Each row was made from one walk, in order. Every step used is in the known rows, and no mark comes twice. Write each row's walk.
Known rows
P, H, Z, A: [ -0.6 -12.5   3.7  -7.1 -13.1  -9.7  -8.5   8.5  28.7   5.2  45.4  -6.4
  -9.6 -23.2  -2.7  14.9 -22.0  11.0 -14.5   8.6   7.7  13.1   1.3   5.9
   3.8 -10.5 -13.4   9.0  24.9 -13.4   4.1   0.5]
P, A, Z: [ 19.7 -12.1   0.5   1.8 -11.5   1.5   7.6  -7.0 -13.0  -7.9 -63.6 -17.4
   2.3   6.6   0.4   6.0   3.0   8.6  23.5  -1.8   7.8   9.6 -17.7   3.9
  -7.9 -25.0 -20.7  -2.4   2.4 -23.0   3.7  -2.3]
Z, H, P, A, K, S: [  8.5  -8.5  10.9  36.0  -0.5  19.6  -7.9   6.0  -8.3   1.0 -36.8  -8.4
   9.5  12.5  -7.1  -3.7 -15.3  11.4  -0.1  -9.7  -8.5  18.6 -11.9  16.2
  -4.3   5.6  -4.9 -11.0  19.7 -11.5  21.3  43.2]
H, S: [  5.4 -14.0  -4.5   0.9 -16.0   5.3  -9.5  -0.6  22.7  -9.4   8.7  12.5
   0.1  -5.2   0.8   1.0 -24.6  -9.2 -37.9  24.1 -12.4  30.9 -28.9  -3.6
  -8.6   1.7  -4.7 -10.0 -11.5 -32.0  -4.4  12.0]
A, K, S, H, Z: [ -0.5 -13.5   3.1  37.9  -1.1  23.6  -3.7 -23.0 -11.3  -1.0 -31.0  -6.7
  -3.7  27.4   5.0  38.7  -9.7   0.7  26.7 -11.2  26.5   1.2  -8.8   5.2
  -1.0  12.1  -8.8 -11.9  11.6 -23.0  14.5   6.9]
F, P, H, S: [ 25.9  -9.3   0.0 -18.9 -15.7  -0.9  -7.5   5.4  40.5  -3.0  -7.1   1.8
  -4.9   0.1   5.3   0.4 -37.9  -6.0 -20.0  20.8 -10.5  46.8 -12.1   7.4
  -3.9  -3.0  -1.8 -24.5 -21.5 -22.3  20.0   0.6]
F, P, D: [ 31.4 -27.1  -2.1  -7.4  -8.5  -0.5  -5.2   8.8  22.7  -5.0 -28.8  -2.2
   5.6   5.9  19.2  10.7  -8.8   5.7  31.6  19.1   7.6  36.7 -26.6   2.0
  -4.5 -12.8   3.6 -13.0 -20.6 -22.3  18.3 -15.4]
K, A, P, H, S: [ 14.6  -9.7   7.8  -8.6  -7.6   9.1   4.3  -4.7   4.9  -2.3  -1.6  18.9
  -5.5  -7.8  -1.5 -26.5 -36.1  -5.1 -15.4   3.6  -0.2  -8.4   8.1   6.0
 -12.1 -13.8  -3.9 -27.2  -3.7 -17.3 -13.1   5.7]
K, S, H, Z, A, P, D: [  0.2 -18.5   9.2   4.3  -3.0   5.0  -5.5 -12.5  -3.3   7.7   4.0 -11.9
   0.8  10.9   6.7   9.0  -4.9   5.1   6.3   1.0  20.8  -5.4  -4.1   0.6
  -2.2  15.2   0.9 -15.0   0.9 -13.1   7.8  10.5]
F, P, H: [ 36.1 -14.2   3.7 -12.6  -8.4  -3.4  -1.7   2.0  27.0  -5.1 -25.9  -2.5
  -8.1   2.6   9.0  14.9 -23.1   9.0  28.5  16.1   0.6  37.9 -11.4  10.4
  -8.8 -15.9 -12.2 -11.6  -8.1 -21.1  21.9 -19.0]
D, P, H, Z, A, K: [  3.2 -13.6  10.6  17.2  -9.7   0.0  -8.6  10.1   6.3   6.7  23.8   4.5
  -9.6   5.5  10.0  21.0 -15.0   3.4  28.6   2.1  -3.0 -10.9  14.5   9.0
   2.2   2.7  -5.2   5.3  15.9 -14.8  11.3  -5.8]
H, Z, A, K: [ -7.7 -23.9  -4.1  39.5  -6.2  -2.3 -11.4  -2.7  10.7  -2.1  37.2  -4.1
  -0.3  -3.0   6.3  24.0 -18.5  10.1  27.5  -7.6  20.4  10.0  11.0  -5.5
   4.2   2.0  -7.6  32.4  20.6 -15.4  -3.0  -3.8]
Z, A, K, S, H, P, D: [-16.8 -24.4  11.2  32.7   4.0   8.6  -8.7   3.9 -32.8  12.6   1.9 -13.8
   4.3  14.6   7.7  -9.1 -24.3   9.3  23.0  -0.5  21.8  -0.6  -3.8   1.4
   6.5  12.8  10.2 -15.0   7.2 -15.2  14.9   7.9]
S, H: [ 12.6 -14.2  -1.1   2.9   0.5   8.1   1.7  -7.8 -21.7  -3.0 -15.4 -20.6
  -6.5   3.2   8.2  25.1  -2.8   4.2  34.0  19.5   7.1  16.1 -42.5   4.2
  -8.3   3.3 -16.8  -9.0  10.8 -31.0  14.5 -20.9]
F, P: [ 41.5 -22.2  -3.0   5.2  -8.2  -1.8  -4.6  -8.0  20.1 -13.4 -13.6   1.9
  -0.6   9.1  13.6  15.1 -17.8   9.4  38.1  13.4   3.3  42.2 -15.0  -0.2
 -18.8  -7.5  -9.5   3.7 -14.7 -26.2  11.2 -20.0]
P, A: [ 25.3 -14.0   1.0  -9.0 -15.8   0.6  -0.2   2.7   8.6 -13.6 -41.2  -8.9
   4.0 -13.9  -1.3  -2.4  -0.8   8.1   4.6   9.1  -5.4  11.5 -37.1   4.6
 -14.4 -22.7 -12.9  -4.1   7.0 -26.0  -2.9  -2.9]
D, P, H, Z, A, K, S: [  3.2 -12.6  19.3  14.2 -12.9   3.3  -9.0  -2.1  10.2   8.0   7.8  13.1
 -11.1  11.8   7.0  14.4 -17.1   7.2   8.6  -4.7  -3.1 -20.1  21.3   7.9
  -5.8   4.0   0.0  -9.9  12.0 -16.4   9.0  16.6]
F, P, H, Z, A, K: [ 14.9 -16.8   1.0  13.5  -7.8  -5.5  -8.9   5.2  25.2   3.2  12.7 -11.0
  -5.7   3.0  10.6  20.6 -33.0   8.8  38.5  -5.7  17.6  28.7  22.2   7.4
   7.7  -3.1  -4.2  11.0   5.8  -8.3  21.2 -14.1]
D, P, H: [ 24.8 -11.0  13.5  -9.0 -10.6   2.7  -1.1   7.2   6.6  -1.3 -11.7  13.6
 -11.9   4.0   9.6  16.5  -5.2   4.1  20.9  23.1 -19.2  -0.5 -19.5  11.9
 -15.5 -10.0 -14.1 -17.6   3.4 -28.0  13.4  -8.4]
A, K, S, H: [  1.7 -17.4   9.2  34.0   3.5  21.0   1.1 -22.4 -32.0  -1.4 -60.0  -5.4
  -4.6  28.1   7.2  23.2  -8.3   6.2  45.9  -3.1  18.7  -3.2 -18.2   6.6
  -7.9   4.1 -10.1 -20.1   8.4 -30.3  15.7   1.8]

Write each row's walk
[ -2.1 -15.0  -3.9   4.5  -6.0  -2.4  -8.3  -3.7  -7.7   4.0  49.8 -28.3
  -4.6  -8.7   5.0  22.1 -13.0   7.5  12.3   8.1  15.5  13.5 -16.8  -1.4
   1.7  15.8  -7.6  11.6  19.2 -17.8   6.0  -7.8]
S, H, Z, A
[  5.9 -13.7  -4.9   9.9   0.8  15.2  -5.2  13.2 -13.6   6.1  18.8 -22.2
   5.0  11.0   6.8  13.2 -10.7  -6.6  -0.5  23.4  15.3  30.2 -46.4   5.5
   6.3  12.0  -4.4 -24.8   1.4 -17.9  22.4 -13.8]
S, H, P, D
[ 11.5 -21.1  11.9   2.2   1.9 -13.1  -0.2   3.2  -4.9   0.3   0.9   1.0
  -6.9  -9.3   5.0  -4.9 -18.8  16.2  47.3  10.6  -1.7   4.0   6.2   3.4
 -10.6 -11.1 -18.2  14.6  13.3 -16.5   1.4 -22.7]
Z, A, P, H
[ -6.3 -29.9   5.3  35.3   1.0  -6.0  -5.2  -0.5 -20.6  -2.2  -3.4  -2.1
  -1.1  -3.2  10.1   2.7 -19.3  18.0  60.6   0.5  10.7   4.1   1.8  -3.1
  -4.5  -6.8  -8.0  24.1  17.7 -25.1  -1.2 -12.0]
Z, A, K
[ 12.5 -12.1  11.0  -5.4 -16.1  -8.2  -9.9  10.6  20.9   4.8  44.6   5.1
 -11.4  -6.4   7.2  15.4 -12.9   6.8  -0.2  14.0 -11.5  -3.9   6.3   7.0
  -6.9   0.1  -6.3   2.4  11.4 -16.7   5.9   0.1]
D, P, H, Z, A
[ 14.9 -28.1   6.0  20.8   2.3 -12.6  -2.4  -6.6 -12.1  -7.4   6.5   4.4
  -0.4  -3.2   9.7  -3.4 -13.8  17.2  58.1   7.8   1.7   7.7   2.3  -5.5
 -18.9  -2.9 -16.5  27.6   6.4 -20.2  -9.9 -21.2]
Z, A, P
[ 18.2  -2.2   6.2  10.8  -7.8  18.6   1.6 -19.4 -22.9   1.5 -34.1 -22.4
   1.2  29.7  -6.8   0.8 -12.3   2.1 -14.8  -3.9  16.5   9.6 -13.9   6.6
 -11.0   6.9 -11.6 -32.9  -4.0 -18.2  13.5  15.3]
K, S, H, P, A, Z
[ 25.4 -15.8   8.3  19.9 -11.6   9.6  -1.2   5.7 -14.6 -10.0 -51.2   3.4
   1.9  12.7  12.4   7.1   4.1   1.8  48.8   0.6 -11.7 -13.3 -20.3   8.6
 -12.0  -8.1  -6.1  -6.0   0.4 -26.0   6.4  -8.7]
D, P, A, K
[-10.4 -17.4  -4.0  29.3   0.3   3.6  -7.1  -3.2 -21.8   5.2  29.5 -29.0
  -3.3   3.8   9.2  29.4 -14.5   4.9  39.0  -2.3  23.9   6.8  -6.1   0.6
   9.8  16.3  -7.8  15.6  23.9 -16.6  10.5 -10.4]
S, H, Z, A, K
[ -3.2 -10.9   7.2   5.9  -5.4   9.9   2.3  -9.5 -27.9   6.7  -9.1  -1.2
  -1.7   1.0  -0.3 -18.4 -26.0   6.1 -11.6  -3.4   0.4   0.8  10.8   5.2
  -3.2  -7.9   2.6 -14.0   5.7 -20.2  -2.0  50.9]
K, A, Z, H, S
[ -3.0 -19.7  -2.3   6.3   2.1  -0.2  -4.2   4.3  -9.0   7.8  31.9 -26.4
   1.8   2.0  11.9  19.0  -2.5   0.7  28.7   9.1  21.1   5.6 -14.0   0.3
   8.9  16.4  -3.9   5.3   9.8  -9.8  10.5 -15.9]
S, H, Z, A, P, D
[ 13.2  -8.9   6.9   1.7  -3.3   2.7   5.2   2.7 -26.5   0.2 -62.6 -28.9
   2.8   4.6  -0.8   4.7   8.6  16.1  31.9  -2.1  -6.8  14.2 -17.1  12.3
  -1.5 -16.6 -18.4   0.8  17.6 -17.3  17.8  26.0]
P, A, Z, H
[ 18.7  -6.4  10.7  18.3 -13.1  19.2  -3.4  -9.0 -11.4  -2.0 -38.3  -9.6
  -0.5  26.0   7.0  18.3   4.4  -4.5  16.3 -10.5  -1.7 -22.3 -11.5  11.6
  -7.5  12.7   1.2 -23.8   1.1 -19.5  12.0  15.7]
D, P, A, K, S, H, Z
[  1.4 -26.3  -2.3  14.9  -6.1  -7.2  -8.1   5.2  21.3  -0.3  36.4  -0.9
   6.0  -4.7   9.2  13.5  -7.6   5.1  17.7   4.8  15.6  10.0   5.2  -5.4
   2.0   2.1  -4.8  24.5   7.0  -8.1  -4.0  -9.2]
H, Z, A, P, D
[ 17.2  -9.5  -6.2  21.8   1.8  15.0  -5.9  -0.9 -12.7  -2.0  22.5 -17.6
  -0.9  14.0   2.3  19.1 -19.1  -2.5   8.0  19.0  11.9  33.9 -36.1   2.4
  -7.4  16.0 -17.3 -10.1   6.2 -21.7  15.5 -20.1]
S, H, P
[-10.0 -24.4  14.3  27.8   2.6   2.4  -3.7 -15.1 -40.4   5.6 -17.4 -11.2
  -4.6   9.2   7.9  -2.2 -19.2  18.7  51.7  -5.2  16.4  -9.3  -0.6   1.3
  -6.4   6.9  -0.5  -0.4  14.9 -25.8   5.7   5.7]
Z, A, K, S, H
[ -7.1 -20.2   9.8  43.1   2.6   7.9  -8.7  -8.8 -34.1   6.3  11.9 -10.5
  -0.7  17.5   3.3  -4.7 -31.3  12.4  28.9  -6.5  18.5   4.0   5.7   0.2
  -5.0  16.4  -0.9  -2.5  11.4 -19.2   8.3   5.0]
Z, A, K, S, H, P
[ 31.8  -9.3   0.1  14.9 -11.8  13.9  -4.1 -12.8   8.1  -5.2 -46.9 -25.5
   3.9  22.9   6.8  18.3 -15.2   0.5  23.2 -18.3  19.5  16.7  -4.4   9.5
  -2.0   7.9   1.7 -19.1  -9.1 -12.7  22.1   4.1]
F, P, A, K, S, H, Z
[ 18.5  -7.3   3.1  14.9  -2.7   9.0  -9.4  18.5  -1.1  -1.2  -5.0 -15.4
   9.3  -6.5  -6.0  -3.8 -12.4   9.7  -8.3   8.4 -16.5  34.1 -28.2  13.2
  -6.1   2.1 -11.3   0.8  21.9 -12.3  19.1  29.2]
Z, H, P, A
[ 37.5 -17.5   6.4  14.2 -11.8   8.3  -1.5 -11.4   9.7 -12.7 -75.7  -5.1
   5.9  17.6   7.2  -1.2 -15.3  10.4  35.6 -13.5   6.4  16.6  -3.3   7.0
 -13.8 -11.6   0.9 -14.7 -15.1 -20.9  11.5   2.1]
F, P, A, K, S
[ -2.3 -11.8   3.2   4.2  -5.0   6.1 -11.7   8.9   3.9   0.4  -0.1  -0.8
   0.5  -8.2   0.8   1.4 -17.6   0.9 -21.1  22.7 -29.0  33.2 -28.8   6.5
  -2.5  10.7  -3.8  -4.7   8.3 -25.6  13.6  46.2]
Z, H, S
[  6.7  -7.0   3.3  19.2 -11.2  19.3  -1.9 -11.8  -5.9  -2.9 -49.2 -20.5
   3.1  14.1  -2.1  17.9  -2.8   0.1   4.8 -16.9  18.5  -6.3 -17.5   9.8
   1.6   1.4  -5.8 -19.2  11.2 -18.0   9.2  14.6]
P, A, K, S, H, Z
[  1.1 -14.2   7.0   3.4 -10.2   2.8  -8.2 -21.7  -2.6   3.4  20.7 -13.4
  -5.9   2.5  -0.2  12.4 -17.1  12.1 -15.0   0.8  14.2   0.8  -5.6  -0.2
 -10.1  13.6  -2.5  -5.7  10.9 -22.0   0.8  21.4]
K, S, H, Z, A
[ 17.0 -12.5  -4.6  40.2  -6.9  16.5  -6.0  10.4   5.8 -10.7 -12.4  -6.5
  10.3  11.0  -2.7   3.4 -20.0  -2.1   9.3  -3.3  10.1  23.8 -18.8   5.6
  -3.0  -4.6 -12.3  -0.2   7.7 -14.4   6.6  -9.3]
H, P, A, K
[ 35.0 -12.8   8.6  -5.2 -17.2   2.0  -2.4   5.6   1.7 -11.6 -30.5   3.3
   0.7  -0.4   8.0  -0.6   7.0   4.8  13.2  13.3 -21.9  -5.4 -29.9   6.6
 -22.0 -10.3  -6.4  -9.5  -3.2 -27.7  -0.2  -1.8]
D, P, A
[  9.2 -11.8   6.0  26.9   0.8  13.9   3.7  -7.8 -33.6   5.8   0.1  -5.0
  -0.5  10.1  -0.4 -11.1 -26.4  14.3  10.9  -9.6  13.5   6.3  16.2   5.7
  -8.0  -8.0  -7.6  -3.5  15.3 -11.9   3.6  31.9]
K, A, Z, H, P
[ 26.0 -14.2  16.8  17.5 -14.4  12.8  -1.9  -6.6  -9.2  -9.0 -65.9  10.5
   0.9  21.4   7.8   0.0   2.5   5.2  27.7  -5.4 -12.5 -22.2 -11.3   9.1
 -19.3  -5.8  -1.1 -22.4  -4.2 -26.7   2.0  13.9]
D, P, A, K, S
[-10.7 -14.7   3.5  14.3  -7.2  -3.6  -7.5   8.5  15.8   6.6  23.7  -7.8
  -8.2  -8.7   1.3  22.4 -24.1   8.1  15.0  -2.2  15.2   7.9  10.7   6.6
  11.6  -8.2 -11.6  12.7  28.5 -11.4  10.8  -5.5]
P, H, Z, A, K
